Each row was made from one small tree. The marks that hang from a mark follow it in brackets, in alphabetical order. Every link used is in the known rows. Write each row's tree.
Known rows
bafu[kero livuz]: [-0.551  3.177 -3.815 -3.158  0.185 -0.497  3.402  1.276  0.851  2.060
 -1.762  0.156  3.023  3.953 -1.097 -1.026 -0.944 -1.339 -1.658  6.230
 -0.667 -0.813  1.410  4.935  1.329  0.384  5.555]
livuz[lefo[bidu[volef] todaz zorasi]]: [-3.652  2.409 -2.640  0.340  0.225 -2.530 -7.871  0.345 -3.145  0.620
  0.597  0.746  0.616 -0.798  4.965  7.714  1.681  5.524  1.453  4.324
 -1.214  2.048  1.654  3.490 -3.203  2.457  4.640]
lefo[todaz zorasi]: [-4.151 -0.433 -3.142  1.654 -1.025 -2.106 -3.905  1.052 -0.519  0.495
  0.404  0.823  0.661  0.905  1.012  4.487  1.086  4.722  1.003  5.530
  1.907  2.495  2.522  3.569 -2.335 -0.129  4.453]
lefo[bidu todaz[volef] zorasi]: [-3.695 -3.005 -1.682 -0.159 -2.175 -2.389 -6.921  1.954 -2.568 -0.967
 -0.363  0.519 -0.553 -0.777  3.617  7.259  3.012  5.667  3.304  4.242
  0.132  3.509  2.170  4.223 -0.899  0.625  4.869]
zorasi[kepas[todaz]]: [ 0.907  0.872  0.937 -0.086 -1.050 -0.450 -0.980 -2.279 -1.376  2.383
  0.509  1.391  8.106  0.245 -0.799 -1.801  1.931  3.560 -1.619  6.309
  2.487  1.474  2.895  2.828 -1.263 -0.944  4.533]
pipep[lefo]: [-1.687  0.553 -2.892  0.264  0.693 -2.369  2.997 -1.431 -1.530  1.606
  1.079  2.463  2.158  1.529 -1.852 -0.041  0.669  5.255 -0.596  5.642
  1.219  0.896  1.846  3.848  0.125  1.279  5.342]
bafu[kero]: [-0.771  0.696 -3.056 -1.234 -0.430 -2.000  0.282 -0.055 -0.715  1.866
  0.585 -0.155  2.241  2.605 -0.782 -0.547 -1.412  2.832 -1.623  6.272
  1.288 -0.270  2.350  4.021  1.547  0.224  5.329]
pipep[lefo[todaz zorasi] zulob]: [-4.992  0.154 -3.126  3.103 -0.815 -1.796  1.667  1.512  0.226  0.510
 -1.586  0.708  0.044 -0.087  0.091  3.659  1.646  2.926  3.107  4.716
  0.927  3.750  1.154  4.438  2.584 -0.766  4.664]
pipep[lefo zulob]: [-2.229  0.779 -3.352  1.848 -0.189 -1.369  4.995 -0.349 -0.874  1.473
 -0.980  1.034  1.470  0.577 -0.849  0.069  1.432  4.073  1.408  5.317
  0.545  1.765  1.224  4.557  2.413 -0.200  5.278]
pipep[zulob]: [-1.003  0.530 -3.766  1.823 -1.086 -0.684  2.235 -0.518 -1.225  1.602
 -0.833 -0.124  1.903  0.729  0.811  0.070  1.646  4.937  0.830  5.968
  0.793  0.897  1.944  4.272 -0.239 -1.041  5.160]
zorasi[kepas[bidu todaz[volef]]]: [ 0.792 -0.814  3.542 -0.080 -2.064 -1.141 -1.570 -2.811 -1.913  2.373
 -1.971  1.370  6.867  2.485  0.254 -1.591  3.636  4.244 -1.239  5.508
  1.327  2.163  3.102  3.243 -1.354 -0.717  4.387]
livuz[lefo[todaz zorasi[kepas]]]: [-3.319  4.894 -1.897  1.297  0.408 -2.882 -6.537  0.331 -1.366  1.971
  0.513  0.998  3.249  0.496  0.780  4.519  1.345  3.495  0.111  5.163
 -1.210  1.877  1.846  2.770 -2.211  0.651  3.722]
bafu[kero[zulob] livuz[lefo[zorasi]]]: [-2.754  7.044 -2.643 -0.546  1.714 -1.722 -0.007  0.390  1.323  1.362
 -1.669  0.755  2.627  5.151 -1.973  3.154 -0.428 -1.725 -0.042  6.406
 -3.605 -1.411  1.482  4.047  2.531 -0.120  5.425]
todaz[volef[zorasi[kepas[bidu]]]]: [-0.489 -0.580  0.144  0.625 -2.154 -2.307 -1.177 -0.743 -1.913  2.023
 -0.673  2.286  3.321  2.590  3.576 -0.846  1.645  3.110 -0.447  6.215
 -0.850  1.262  2.326  3.659 -1.184 -0.271  4.637]
bafu[kero[zulob] livuz[lefo]]: [-1.299  6.781 -2.385 -2.690  1.483 -1.391  1.371 -0.147  0.332  1.544
 -1.406  0.340  2.641  5.727 -1.373  1.717 -0.284 -1.075 -0.930  5.856
 -3.576 -1.286  1.569  4.123  2.162  0.229  5.782]
pipep[lefo[bidu[volef] todaz zorasi] zulob]: [-4.215 -1.741 -2.410  1.854 -1.046 -1.278 -0.023  1.757 -1.223 -0.506
 -1.718  0.479  0.064 -2.006  4.161  5.820  2.321  3.474  3.899  3.697
  0.826  4.071  0.872  4.692  2.280  0.451  5.264]
livuz[lefo[zorasi[kepas[bidu[volef] todaz]]]]: [-2.357  4.392  0.389  2.982  0.565 -2.265 -5.277 -2.373 -1.555  2.764
 -0.658  1.737  5.484  1.014  1.333  2.821  1.965  4.163 -0.615  6.148
 -0.955  0.682  1.997  2.679 -3.073  1.188  3.937]
zorasi[kepas[bidu[volef] todaz]]: [ 1.194 -0.732  3.148  0.147 -1.456 -0.518 -0.853 -3.512 -1.796  2.512
 -1.523  1.463  7.811  1.810  2.068 -1.774  2.689  4.088 -2.365  5.792
  2.730  1.612  3.005  2.954 -2.710  0.034  4.837]
kero[zulob]: [-0.595  0.222 -1.517  0.668 -0.139 -1.696  0.825 -3.109 -1.675  0.173
  1.554  1.660  2.443  3.866 -1.014  1.108  1.619  6.399 -0.531  6.272
  0.877 -0.342  3.289  3.063 -1.049 -0.957  5.992]
lefo[todaz zorasi[kepas[bidu[volef]]]]: [-2.511 -1.112  0.347  1.590 -1.521 -2.025 -4.250  0.297 -0.537  1.047
 -1.498  1.095  3.855  1.343  2.790  3.331  2.140  3.390 -0.402  4.890
  1.991  2.910  2.529  3.287 -2.766 -0.262  4.424]
kepas[bidu]: [ 1.140 -0.687 -1.342 -0.073 -0.071 -2.206  0.291 -3.126 -1.684  2.353
 -1.045  1.066  2.197  4.025 -0.356 -0.021  1.886  6.159 -1.809  5.519
  1.820  0.531  3.517  4.324 -2.216  0.780  4.904]
kepas[zorasi]: [ 1.727  1.328 -1.851  1.101 -0.134 -1.566 -0.444 -1.951 -1.488  2.544
  0.179  0.989 -1.859  1.758  0.702 -0.521  0.757  7.641 -1.812  7.409
 -1.695  0.437  2.977  3.711 -1.159  0.073  4.320]

Which tree is each row?
[ 2.449  0.912 -0.714  0.411 -0.375 -1.950 -0.052 -1.999 -0.279  3.335
  0.031  2.337  5.715  2.156  2.292 -1.289 -0.047  1.113 -1.989  6.391
  1.451  0.950  3.442  3.859 -0.412 -0.408  3.923]	volef[zorasi[kepas[bidu]]]
[-2.668  3.285 -3.120  1.697  1.026 -2.785 -6.252 -1.099 -3.006  1.299
  0.870  1.410  2.138 -0.940  3.341  6.013  1.411  5.845  0.832  5.636
 -1.702 -0.064  1.464  3.420 -2.853  2.701  4.914]	livuz[lefo[bidu[volef] zorasi]]
[-0.695  3.011 -2.866 -2.615  0.585 -2.450 -6.197 -0.431 -3.685  1.241
  1.111  0.016  0.797  0.196  2.853  5.615  1.780  5.888  0.561  3.744
 -1.055  2.461  2.481  3.819 -1.846  2.218  4.499]	livuz[lefo[bidu todaz]]
[ 1.447 -1.289  4.005  1.187 -1.957 -1.085 -1.913 -3.844 -2.029  2.534
 -3.093  0.978 -1.849  4.038  1.859 -0.500  3.532  8.067 -0.610  6.693
 -1.711  2.604  3.865  3.807 -0.808 -0.249  3.622]	kepas[bidu todaz[volef] zorasi]
[-0.212 -0.218  1.947  1.548 -2.185 -0.571 -2.020 -2.379 -2.345  1.842
 -0.883  1.116 -1.511  1.704  1.897 -0.625  2.708  8.079 -0.098  7.414
 -2.016  2.105  2.981  3.134 -1.185 -0.456  4.102]	kepas[todaz[volef] zorasi]
[ 3.351 -0.200  2.923  0.971 -0.508 -0.792 -1.125 -4.909 -1.086  3.371
 -2.418  0.956 -0.394  3.532  0.515 -0.688  2.448  7.350 -1.895  6.771
  0.145  2.229  4.510  4.014 -0.633 -0.265  3.272]	kepas[bidu todaz zorasi]
[-1.155  0.363 -0.573  2.558 -0.277 -1.102  0.935 -0.248 -0.129  1.120
 -1.812  1.142  5.354 -2.718 -0.966  2.990  2.760  1.710  3.137  4.974
  1.152  3.023  1.501  4.614  4.987 -0.886  4.380]	pipep[lefo[bidu zorasi[kepas[todaz]]] zulob]
[-3.512  6.310 -2.212 -1.748  1.011 -1.611 -1.296  1.421  1.307  0.803
 -1.892  0.182  1.418  5.123 -0.583  4.498 -0.179 -1.970  0.406  5.340
 -3.203  0.373  1.620  4.099  2.247 -0.307  5.162]	bafu[kero[zulob] livuz[lefo[todaz zorasi]]]
[-0.456 -1.909  2.137  0.819 -2.224 -1.155 -1.397 -3.343 -1.831  2.105
 -1.767  1.807  2.499  3.839  2.894 -0.129  2.461  4.554  0.076  5.959
  1.301  2.491  3.593  3.889 -1.433  0.014  4.195]	kepas[bidu todaz[volef[zorasi]]]
[-1.592  2.414 -2.593 -1.827  0.132 -2.129 -6.159 -0.062 -3.702  1.145
  1.314  0.719  0.710 -0.214  7.261  5.626  0.781  4.710  0.528  4.016
 -1.228  2.394  1.967  3.584 -2.973  2.658  4.688]	livuz[lefo[bidu[volef[zorasi]] todaz]]
[-1.989  2.270 -2.164 -2.087 -0.481 -2.685 -6.907  0.516 -3.948  0.972
  0.831  0.685 -0.414  0.507  5.529  5.803  1.755  4.786  1.721  3.916
 -2.570  2.914  2.095  3.884 -1.589  1.986  4.364]	livuz[lefo[bidu todaz[volef[zorasi]]]]
[ 0.299  5.970 -2.167 -3.951  1.741 -1.349 -0.084 -0.199 -0.237  1.057
 -1.316  0.085  2.758  4.409 -0.565  3.309  0.181 -1.048 -0.168  5.088
 -3.562 -0.980  1.748  4.702  3.325  0.740  5.764]	bafu[kero[zulob] livuz[lefo[bidu]]]
[-0.509  0.564  1.051  2.890 -0.530 -1.629 -2.831 -2.335  0.185  2.459
 -1.262  1.766  6.855  1.089 -1.739  1.032  2.263  3.114 -0.524  6.504
  2.372  1.268  3.272  3.417 -0.789 -0.872  3.896]	lefo[zorasi[kepas[bidu todaz]]]
[-1.946  7.481 -1.487 -0.816  1.588 -1.711 -0.235  0.583  1.516  1.633
 -1.809  0.788  4.763  4.596 -2.273  2.409 -0.117 -2.923 -0.477  6.335
 -3.651 -1.128  1.407  3.809  3.002 -0.593  5.205]	bafu[kero[zulob] livuz[lefo[zorasi[kepas]]]]
[-1.051 -2.940 -1.680 -2.930 -2.465 -1.798 -4.770  1.354 -3.434 -0.179
  0.516  0.644 -0.536  0.112  6.471  4.774  1.924  4.459  2.151  3.842
  0.104  3.918  2.590  4.399 -0.603  0.785  4.947]	lefo[bidu todaz[volef[zorasi]]]
[ 2.362  0.731  0.980  0.510 -0.797 -1.081 -0.569 -2.845 -0.156  3.494
 -0.195  2.255  6.827  1.758  2.289 -1.396  0.464  0.881 -1.519  6.353
  2.327  1.800  3.747  3.594 -0.247 -0.720  3.645]	volef[zorasi[kepas[bidu todaz]]]
[-2.426 -2.324 -1.299 -2.524 -1.025 -2.410 -0.961  0.785 -3.272 -0.255
  0.113  1.434 -0.289  0.363  1.881  3.713  2.425  5.580  1.898  3.279
  0.221  3.782  1.721  4.415  1.017  1.680  5.487]	pipep[lefo[bidu todaz[volef]]]
[-1.811 -1.714 -2.866 -0.445 -0.734 -2.029 -6.093  1.141 -1.590 -0.147
  0.418  0.384  0.829 -1.186  2.157  6.997  1.763  4.780  2.230  4.377
  1.947  3.066  2.840  4.481 -0.616  0.583  4.500]	lefo[bidu todaz zorasi]
[-2.067  0.906  0.266  4.041 -0.381 -1.307  2.516 -1.102  0.855  2.061
 -2.932  1.448  5.052  0.121 -1.966  1.001  2.578  1.645  1.954  5.523
  1.278  2.762  1.705  4.205  3.710 -1.360  4.212]	pipep[lefo[zorasi[kepas[bidu todaz]]] zulob]
[-0.396 -2.090  1.954  0.812 -1.291 -0.352 -0.542 -4.333 -2.309  1.885
 -1.567  1.260  3.825  3.153  3.297 -0.248  2.587  6.318 -1.524  5.832
  3.219  1.656  3.365  3.556 -4.028  1.017  5.137]	kepas[bidu[volef] todaz]
[-1.575  3.934 -1.740  1.361  0.881 -2.655 -6.667 -0.742 -2.729  1.738
  0.563  1.458  4.849 -1.560  2.955  5.021  1.791  4.353  0.292  5.519
 -1.744  0.108  1.440  3.121 -2.246  2.104  4.663]	livuz[lefo[bidu[volef] zorasi[kepas]]]
[ 1.899 -1.196  3.562  1.683 -1.199 -0.330 -1.103 -4.752 -1.874  2.716
 -2.553  1.125 -0.494  3.164  4.185 -0.652  2.412  7.860 -2.140  6.808
  0.076  1.825  3.810  3.511 -2.656  0.592  3.963]	kepas[bidu[volef] todaz zorasi]
[-2.615 -1.865 -1.962 -0.653 -1.855 -1.503  1.066  1.885 -1.956 -0.039
 -1.656  0.520 -0.883 -0.616  4.558  3.974  2.297  2.725  3.935  3.251
 -0.523  4.948  1.260  5.155  3.955  0.076  5.053]	pipep[lefo[bidu todaz[volef[zorasi]]] zulob]
[-0.543  3.108 -2.281 -2.755  0.339 -0.574  3.889  0.059  1.010  0.885
 -1.517  0.438  3.027  5.647 -1.650 -0.071 -0.287 -1.031 -1.048  6.181
 -1.108 -1.048  2.093  4.566  2.522 -0.833  6.204]	bafu[kero[zulob] livuz]
[-0.610 -2.810 -2.149 -2.571 -1.603 -0.947 -3.882  0.645 -3.226 -0.010
  1.047  0.704  0.826 -0.769  8.783  4.569  0.693  4.338  0.633  3.917
  1.889  3.326  2.607  4.152 -2.386  1.676  5.317]	lefo[bidu[volef[zorasi]] todaz]
[-3.450 -1.664 -2.007 -0.769 -2.759 -1.868 -2.646  1.221 -2.361  0.425
  0.591  1.103 -0.719  2.174  5.291  2.165  1.126  4.395  1.008  5.029
  0.145  3.251  2.144  3.711 -2.396  0.111  4.893]	lefo[todaz[volef[zorasi]]]
[-0.676  5.226 -1.820 -3.579  1.305 -0.975  0.008  0.095 -0.735  0.767
 -1.590  0.277  2.701  4.221  1.702  3.231  0.152 -0.622 -0.347  5.088
 -3.579 -0.959  1.263  4.335  2.036  1.187  6.310]	bafu[kero[zulob] livuz[lefo[bidu[volef]]]]
[-1.638 -0.529 -1.008 -0.557  0.141 -2.632 -2.328  0.872 -0.945  0.573
  0.116  1.934  3.550 -1.461 -0.211  4.542  1.798  2.718  1.554  3.934
  1.536  3.613  2.056  4.209  2.285  0.661  4.525]	pipep[lefo[bidu todaz zorasi[kepas]]]
[-2.522  3.233 -3.117 -0.159  0.840 -2.984 -7.902  0.240 -2.423  1.099
  0.740  0.500  0.777 -0.503  2.070  7.674  1.724  5.041  1.708  4.256
 -1.148  2.167  2.267  3.873 -1.427  1.821  4.115]	livuz[lefo[bidu todaz zorasi]]
[-2.753 -0.963 -2.449  1.608  0.519 -2.451 -0.388 -0.536 -1.859  0.424
  0.470  2.668  2.198 -1.160  1.358  3.871  1.250  4.969  1.227  5.406
  1.040  1.004  1.400  4.099  0.251  2.217  5.629]	pipep[lefo[bidu[volef] zorasi]]
[-1.958 -1.730 -2.879  1.817 -0.486 -1.773 -4.014 -0.468 -2.357  0.130
  0.512  1.472  2.576 -1.760  3.776  4.956  1.623  5.741  1.055  5.932
  1.108  0.240  1.973  4.010 -2.374  1.730  5.594]	lefo[bidu[volef] zorasi]
[-1.237  6.299 -3.911 -2.449  1.720 -1.692 -1.906  1.661  0.481  2.086
 -2.009  0.117  2.870  2.063 -0.606  3.839 -0.490 -1.897  0.192  5.646
 -3.063 -0.722  1.014  5.147  2.379  1.538  4.834]	bafu[kero livuz[lefo[bidu zorasi]]]
[ 0.816  0.101 -1.718  0.879 -0.028 -2.109 -4.376 -0.412 -1.069  1.255
  0.346  1.396  6.165 -2.033 -0.313  3.736  1.866  3.406  0.628  5.731
  1.218  0.671  2.557  3.985  0.512  0.058  4.553]	lefo[bidu zorasi[kepas]]
[-0.889 -0.200 -0.255  1.362 -1.647 -0.345 -0.431 -1.611 -1.650  2.015
  1.071  2.489  5.963  0.127  6.523 -1.174  0.054  2.644 -1.523  6.720
  1.926  0.932  2.079  2.679 -3.436  0.442  5.136]	bidu[volef[zorasi[kepas[todaz]]]]
[-0.936 -1.283 -2.217 -2.716  0.170 -2.120 -0.347 -0.059 -2.490  0.421
  0.760  1.235  0.875  0.007  0.783  3.692  1.516  4.918  1.007  3.445
  1.703  3.503  2.244  4.516  1.262  1.619  5.220]	pipep[lefo[bidu todaz]]
[-0.816 -0.027 -1.607  1.217 -1.236 -1.085  0.022 -0.850 -1.777  1.882
  1.184  2.529  5.062  0.443  6.531 -1.027 -0.307  2.804 -1.858  6.772
  1.164  0.182  1.873  2.961 -3.639  0.723  5.427]	bidu[volef[zorasi[kepas]]]
